Each row was made from one walk, in order. Every step used is in the known rows, and no mark comes twice. Write each row's walk.
Known rows
natuba > mulu > neda > tagof > kabo: [-9,-18,-14,10,-7,-8,7,-8,-23,26,-17,-3,-1,-6,-24,14,20,-11,2,-10,-4,15,0,-9,-8,9,2,0,4,8,-16,-10,8,5,-25,-15,-14,-4,15,2,21,-4,2,-10,7,-14,0,-23,15,10,-8,11,2,-6]
nuko > mulu: [2,6,-12,-8,4,13,-3,0,8,0,-3,-16,4,1,13,-5,-34,-4,2,20,4,10,-6,-3,-2,2,-3,11,-1,-17,7,16,0,33,12,-3,-6,0,0,-24,-10,17,-7,-8,-4,4,7,3,-6,10,-3,6,-5,4]
mulu > neda > tagof: [-8,-19,-12,-18,-1,-9,2,-14,2,6,4,5,1,0,-13,16,-8,2,-4,-3,-8,8,-2,-5,-18,-8,6,-4,1,6,-7,-13,5,45,-3,-3,-14,-7,11,-12,1,10,-9,-17,9,-6,3,-28,8,19,-5,-1,6,8]
nuko > mulu > neda: [6,5,-12,-12,6,15,7,-4,4,-3,0,-13,9,2,8,-11,-26,6,-2,-1,3,3,-7,7,0,-7,0,7,-2,1,-9,4,-2,33,-6,-10,-8,-6,17,-28,-10,18,-5,-1,-4,-1,1,-1,-3,23,-2,12,-3,3]
nuko > mulu > neda > tagof > natuba > libe > dagun: [4,-8,9,-15,8,0,6,16,2,-23,-3,4,4,17,34,-15,1,7,-7,-2,3,-5,3,-4,-6,8,18,-2,3,10,0,-15,-13,-29,-3,-9,19,-4,8,10,-6,-12,1,-2,-3,-14,-5,-11,-3,14,2,1,8,8]
lenudo > tagof > natuba > mulu: [-2,-3,2,32,-5,3,-10,-10,13,13,-15,-5,-3,-1,-9,-1,14,-15,3,13,9,8,7,-2,7,-14,12,7,14,-7,17,5,10,-22,-8,11,-9,-7,-20,0,-5,-13,12,8,-14,2,2,0,-3,-4,-26,5,6,5]
dagun > libe > natuba: [8,15,-16,-4,-6,4,1,6,1,-7,20,-1,-7,-11,-37,7,-25,3,-15,-4,7,-6,-1,3,3,-8,-22,-7,-23,-3,-4,16,3,11,14,5,-13,-7,-20,-15,13,6,2,-19,2,10,-3,-1,3,-17,0,16,1,-7]
natuba > libe > dagun > nuko > mulu > neda: [17,16,1,-7,12,1,23,19,-11,-15,10,-5,15,8,19,-29,-3,15,-6,-19,7,-7,-8,5,-12,5,2,-6,1,3,-4,-9,-13,3,-7,4,20,13,10,-42,10,1,-12,4,-8,2,-9,10,-7,9,13,28,-7,3]
libe > dagun > nuko > mulu: [13,14,-11,-3,23,-3,11,11,2,-13,0,-10,8,1,4,-23,-19,1,-9,0,7,2,-12,-7,-4,11,2,0,-5,-10,25,-3,0,25,12,4,20,19,-1,-30,-13,11,-13,-8,-5,8,-6,11,-10,-6,9,22,-5,-7]
tagof > kabo: [-5,6,-9,-6,-3,7,2,-11,-16,26,-7,7,-3,-14,-13,7,2,-14,23,17,3,11,0,-12,1,8,-21,9,8,-7,-1,3,7,28,4,-3,-19,9,-11,-8,22,14,2,-9,-6,5,9,-7,1,-5,-3,-10,-1,-6]
dagun > nuko: [6,13,-5,-3,1,-5,-3,-5,-1,15,6,-2,3,-10,-11,7,-11,-5,-1,-6,3,3,-2,4,-12,-4,-7,2,-8,-10,6,4,11,50,18,24,3,9,-7,-28,-1,11,-11,-10,1,10,6,-1,-8,-4,2,4,-9,1]
libe > dagun > nuko > mulu > neda > tagof > kabo: [10,-11,-17,-14,16,-21,28,12,-15,6,-4,3,15,7,-1,-21,5,5,-13,-24,-3,3,-10,-15,-18,27,2,-7,3,14,2,-33,-1,0,-18,-7,33,23,19,0,1,-1,-2,-13,9,-15,-11,-18,-2,-3,15,21,-12,-17]
mulu > neda > tagof > natuba: [-6,-11,-5,-13,-6,-6,-10,-12,6,3,-3,10,-1,5,1,5,7,-5,-15,-10,-4,5,4,-4,-8,-4,10,-1,5,16,-5,-7,5,25,0,5,-5,-14,3,19,-13,-1,1,-8,9,-12,3,-30,-2,10,-6,-17,4,0]
kelot > tagof: [-10,-6,-13,0,1,6,-5,-11,4,8,11,-5,-3,-4,-9,24,-10,-1,24,21,-17,8,-2,0,3,-6,-8,-3,1,-8,7,9,5,26,14,-7,-13,15,-15,-5,0,10,2,4,1,13,5,15,8,0,2,-20,-2,0]
kelot > tagof > natuba > libe > dagun > nuko: [2,6,10,5,3,-8,-8,9,-5,-12,13,13,6,-3,10,3,22,5,9,-3,-3,-10,1,6,5,0,-1,-10,3,3,21,-4,-7,-29,7,12,23,21,-28,18,2,-20,5,18,-3,12,-9,31,-2,-19,14,-11,-6,-2]
libe > natuba > mulu: [6,14,-19,29,0,14,-10,0,-6,1,2,-14,-16,-8,-43,14,-22,-10,3,3,15,1,-4,2,7,-13,3,-2,-1,-22,14,32,5,-6,5,-3,-26,-12,4,-19,11,0,-5,1,-9,16,10,19,6,-4,-7,19,3,5]
libe > dagun: [2,11,-15,-3,12,6,10,-6,0,-6,6,0,-1,-3,-16,3,-6,-5,2,18,4,3,0,-9,0,-1,-8,-4,11,-9,23,-8,5,31,22,-7,-12,9,-10,-27,5,10,-15,-4,-9,15,8,2,5,5,-2,-2,11,-1]
kelot > tagof > kabo: [-15,-10,-13,3,1,2,5,-13,-12,23,0,6,-1,-11,-14,17,6,-6,32,17,-19,9,-1,-8,10,9,-20,-4,6,-2,-4,-1,3,4,2,-16,-7,21,-19,10,18,6,11,-4,-2,7,2,10,9,-12,7,-21,-5,-11]
nuko > mulu > neda > tagof > natuba > libe > kelot: [-4,-8,20,-12,1,-2,-2,12,9,-1,3,-9,0,11,36,-10,-6,4,10,-8,9,-5,-5,8,4,2,14,10,3,-1,-26,1,-8,-28,-9,-2,-3,-16,17,18,-10,7,7,-11,9,-14,0,-11,3,-7,4,18,2,7]
neda > mulu: [9,-5,-4,-31,-1,19,9,-12,4,2,7,-4,-6,-6,-21,9,-19,4,-11,33,8,17,0,-25,-12,-2,-1,11,-8,-16,-4,-7,3,43,15,5,-24,-5,3,-34,-8,11,-7,-11,-9,5,0,-3,1,10,-6,-13,3,7]
kabo > tagof > natuba > libe: [-13,-6,24,3,-10,-2,4,-1,6,4,3,9,-4,-1,12,13,1,-11,25,12,-15,-2,8,11,8,-5,1,5,-6,5,-2,15,-3,-31,21,-10,2,-4,-26,18,-5,-6,14,15,0,7,4,11,-9,11,-15,-23,10,11]
nuko > mulu > neda > tagof > serun: [5,-11,2,-20,-2,-9,5,-1,9,-9,-13,-13,4,14,7,-11,-26,9,-28,5,-11,5,-6,-8,-17,10,1,7,-6,-6,-13,-9,-1,23,-17,-13,5,4,54,-3,-13,6,-5,-16,4,-19,-3,-28,-6,20,6,3,-3,-4]
lenudo > tagof > serun: [-3,-7,3,-6,-1,3,8,-9,12,10,-1,-5,3,3,-14,-5,-13,-7,-11,28,-1,7,1,-6,-9,-13,-8,6,18,-10,11,-9,7,18,-9,5,-9,12,20,-12,6,3,-5,0,-13,6,4,-15,-6,4,-11,-4,0,2]
kabo > tagof: [-11,-7,-11,2,1,-5,12,-13,3,7,8,4,0,-3,-18,24,-13,-5,21,13,-22,5,3,1,1,-3,-5,0,-7,3,8,9,10,20,16,-13,-6,9,-12,-7,-13,10,4,3,2,12,13,0,2,16,-16,-14,4,10]
libe > natuba > tagof > serun: [0,14,-6,13,-7,9,-13,0,6,-11,11,-10,-17,5,-24,-7,-24,1,-15,11,-4,-7,5,3,14,-5,-16,-12,-7,-21,14,25,9,2,-4,-16,-10,1,35,10,15,-7,-3,-16,-10,5,8,17,-3,-22,2,-19,-2,-2]
natuba > libe > dagun > nuko > mulu > neda > tagof: [9,-8,-4,-21,12,-11,16,19,-9,-13,11,1,18,11,24,-17,-7,17,-4,-19,1,-4,-11,-3,-23,9,15,-9,-1,5,-4,-19,-9,0,-11,1,28,12,16,-23,-4,-6,-9,-10,2,-13,-9,-12,-4,9,11,24,-10,7]

Which walk is each row?
[-16,-1,-12,12,0,11,1,-8,-9,25,-3,4,-11,-6,-3,4,6,-10,19,11,-5,10,1,-2,10,9,-20,4,-3,-10,5,6,14,14,-5,-14,-12,0,-4,11,22,8,4,-14,-8,-1,11,7,6,-21,-5,-23,1,-5]
natuba > tagof > kabo
[-2,-10,6,-15,1,-2,7,-1,-5,-10,4,19,0,8,12,-5,24,2,-8,-5,3,-4,7,-4,-11,-4,6,-9,11,15,0,-22,-3,-19,1,0,3,-7,-2,11,12,-12,-2,-1,-1,-2,-1,-16,3,12,-2,-9,12,6]
mulu > neda > tagof > natuba > libe > dagun
[-2,15,24,-1,-6,10,-7,-1,0,16,5,-3,-14,-8,11,1,7,-8,31,11,15,-6,2,14,12,-8,-3,11,9,-11,-7,11,-7,-8,9,18,-20,-14,-9,4,10,13,0,3,-2,11,10,9,3,-20,1,3,6,0]
tagof > natuba > libe > kelot
[-4,-13,15,-19,-8,4,-2,6,5,-7,-7,-2,4,11,44,-14,-11,3,3,-1,3,5,3,2,-9,0,21,5,-4,8,-20,2,-12,-12,-2,-3,7,-12,7,15,-19,-3,8,-8,4,-14,-1,-20,-4,13,-3,-2,-1,7]
nuko > mulu > neda > tagof > natuba > libe
[-6,4,-5,34,-5,-1,-16,-10,-2,7,-6,-10,-5,-5,-17,15,26,6,11,-17,-6,-13,-1,12,21,-3,-2,-1,7,3,-3,4,4,-35,-24,-10,-20,-8,12,18,5,2,9,31,1,0,-2,27,16,-15,5,7,-8,-10]
libe > kelot > tagof > natuba > mulu > neda
[5,12,12,2,1,12,2,3,-5,-7,-1,12,-6,-2,10,-8,13,-7,9,18,11,-3,4,-1,11,-6,-1,2,17,-4,15,-3,-9,-10,21,6,-2,-3,-25,-3,8,-7,-4,1,-14,13,3,10,-3,-3,-3,-13,13,-2]
tagof > natuba > libe > dagun
[-1,-3,-3,32,-4,-5,1,-8,-2,3,-14,-2,-3,1,-24,14,13,-6,-6,-18,-16,-3,6,10,13,-6,5,2,-7,13,0,0,7,-31,-17,-17,-6,-15,3,13,-10,-9,9,27,6,-2,2,5,-3,23,-17,-7,5,5]
kabo > tagof > natuba > mulu > neda
[-11,-4,7,2,1,9,-3,-1,1,14,23,-6,-3,-9,1,20,0,7,48,16,-9,-2,-7,11,10,-8,-12,0,6,-12,-12,15,-1,-5,5,0,-24,11,-9,-10,21,13,6,4,4,20,6,25,19,-21,12,-2,-2,5]
natuba > libe > kelot > tagof
[9,-3,9,-11,-1,-15,5,9,-7,-10,5,22,7,8,9,-5,27,7,-13,-26,4,-9,1,2,-16,2,12,-13,8,20,0,-23,-6,-15,4,13,27,2,-3,9,4,-17,-6,-2,6,-7,-9,-19,-2,3,9,3,-2,1]
mulu > neda > tagof > natuba > libe > dagun > nuko
[-8,-15,14,-17,-17,-2,-7,-7,4,2,2,14,-3,6,20,11,10,0,1,-4,0,1,8,5,-10,-11,8,0,5,14,-18,-8,-4,5,2,6,-1,-17,1,15,4,-9,0,-3,5,-10,2,-27,-1,11,-5,-13,6,10]
mulu > neda > tagof > natuba > libe
[16,18,12,-5,8,0,10,18,-5,-15,1,3,8,5,30,-29,6,9,-14,-24,11,-11,-4,12,0,6,7,-3,4,15,-3,-6,-14,-18,-7,10,28,2,5,-6,-1,-10,-8,19,-9,-6,-8,12,-15,-3,12,16,-7,-3]
tagof > natuba > libe > dagun > nuko > mulu > neda
[6,14,-19,25,-2,12,-3,-4,-9,-4,3,-13,-9,-10,-43,5,-13,1,-7,-17,7,-4,-1,5,9,-19,-1,-4,4,-1,-4,17,3,-6,-17,-6,-29,-18,24,-21,17,-2,-4,9,-10,7,4,16,12,7,-6,27,6,4]
libe > natuba > mulu > neda
[-11,-2,20,1,-11,10,-15,-5,6,0,3,4,-5,-3,23,12,8,-4,21,21,-7,-4,3,7,14,-6,-1,0,1,0,-1,16,-7,-17,13,3,-5,4,-30,21,2,-6,13,12,0,8,1,23,-1,-6,3,-29,-2,5]
kelot > tagof > natuba > libe
[-5,3,4,5,-7,-5,-12,3,6,7,11,3,-3,-13,-14,13,7,4,7,-5,-8,-15,0,6,18,8,-26,-2,-24,1,-7,2,9,-15,4,3,-3,0,-33,25,-4,12,13,-7,14,7,-5,10,13,-37,13,-9,-5,-18]
dagun > libe > kelot > tagof > natuba
[-8,-10,0,16,-10,-5,-21,-6,10,3,-21,-4,-9,-4,-11,20,4,-15,-7,11,5,10,8,-12,3,0,17,8,-7,-13,9,12,11,-4,9,5,-3,-16,-9,20,-22,-10,9,-10,11,-6,4,-14,3,1,-16,-11,5,4]
neda > tagof > natuba > mulu
[17,-3,-12,-15,15,-22,14,14,-1,-17,-9,-6,15,17,-2,-27,-15,13,-48,-16,-6,-4,-6,-8,-21,20,2,-7,1,3,6,-24,-2,9,-14,-8,34,22,57,-8,-8,-5,-17,-15,9,-16,-17,-20,-12,8,18,12,-10,-15]
libe > dagun > nuko > mulu > neda > tagof > serun
[9,5,10,-1,10,-3,7,16,-3,-22,2,1,17,11,36,-22,9,21,-8,-22,-12,-13,-5,13,6,10,5,-11,0,19,0,-6,-15,-38,-8,0,38,17,-2,14,-6,-16,6,24,-3,-4,-17,35,-8,-7,22,3,-16,-5]
kelot > tagof > natuba > libe > dagun > nuko > mulu > neda
[9,-5,-2,-12,11,-18,2,9,6,-19,-6,6,17,17,12,-23,2,5,-37,-26,-1,-8,-5,-4,-7,18,17,-7,-1,15,13,-21,-2,-8,-6,10,37,11,7,11,-28,-5,-5,-4,10,-17,-12,-16,-11,2,8,15,-6,-8]
libe > dagun > nuko > mulu > neda > tagof > natuba
[-4,0,3,38,-8,-8,-13,8,3,6,-2,-13,-6,-13,-23,17,21,2,0,-9,-2,-12,1,5,20,8,-17,0,-27,-10,-6,8,10,-42,-10,0,-4,-8,-24,19,4,0,16,1,14,4,-9,20,13,-33,9,6,-9,-17]
dagun > libe > kelot > tagof > natuba > mulu
[-3,10,24,-4,-14,14,-10,-2,1,6,0,7,-5,-7,20,9,2,-10,13,14,9,4,9,5,5,-13,-5,11,1,-11,-3,13,-5,4,19,13,-12,-13,-26,3,4,-3,2,2,-11,11,6,2,-5,-2,-3,-17,8,9]
tagof > natuba > libe
[3,-8,14,-17,-8,-13,-3,13,6,-5,-4,-2,10,11,41,-12,-6,7,-12,-21,4,-6,-1,4,-18,3,20,0,-11,15,-19,1,-7,-9,-5,16,27,-2,2,11,-16,-10,3,-4,9,-19,-5,-13,-16,2,7,7,-10,7]
dagun > nuko > mulu > neda > tagof > natuba > libe
[1,10,-1,29,-7,7,-12,-10,-3,10,-18,-7,-7,-8,-13,3,16,-4,-15,-14,5,-4,7,5,7,-6,3,6,2,3,0,3,1,-5,-11,-1,-17,-26,6,-2,0,-4,0,16,-7,-5,2,2,1,14,-11,1,5,-4]
tagof > natuba > mulu > neda
[-1,12,2,27,-8,7,-18,-12,2,6,-17,-10,-10,-7,-11,13,5,-17,-2,9,10,5,5,-1,12,-6,1,13,3,-14,12,17,7,4,5,7,-12,-18,-14,2,-9,-3,1,8,-3,4,2,7,-3,-2,-11,-5,3,-1]
tagof > natuba > mulu
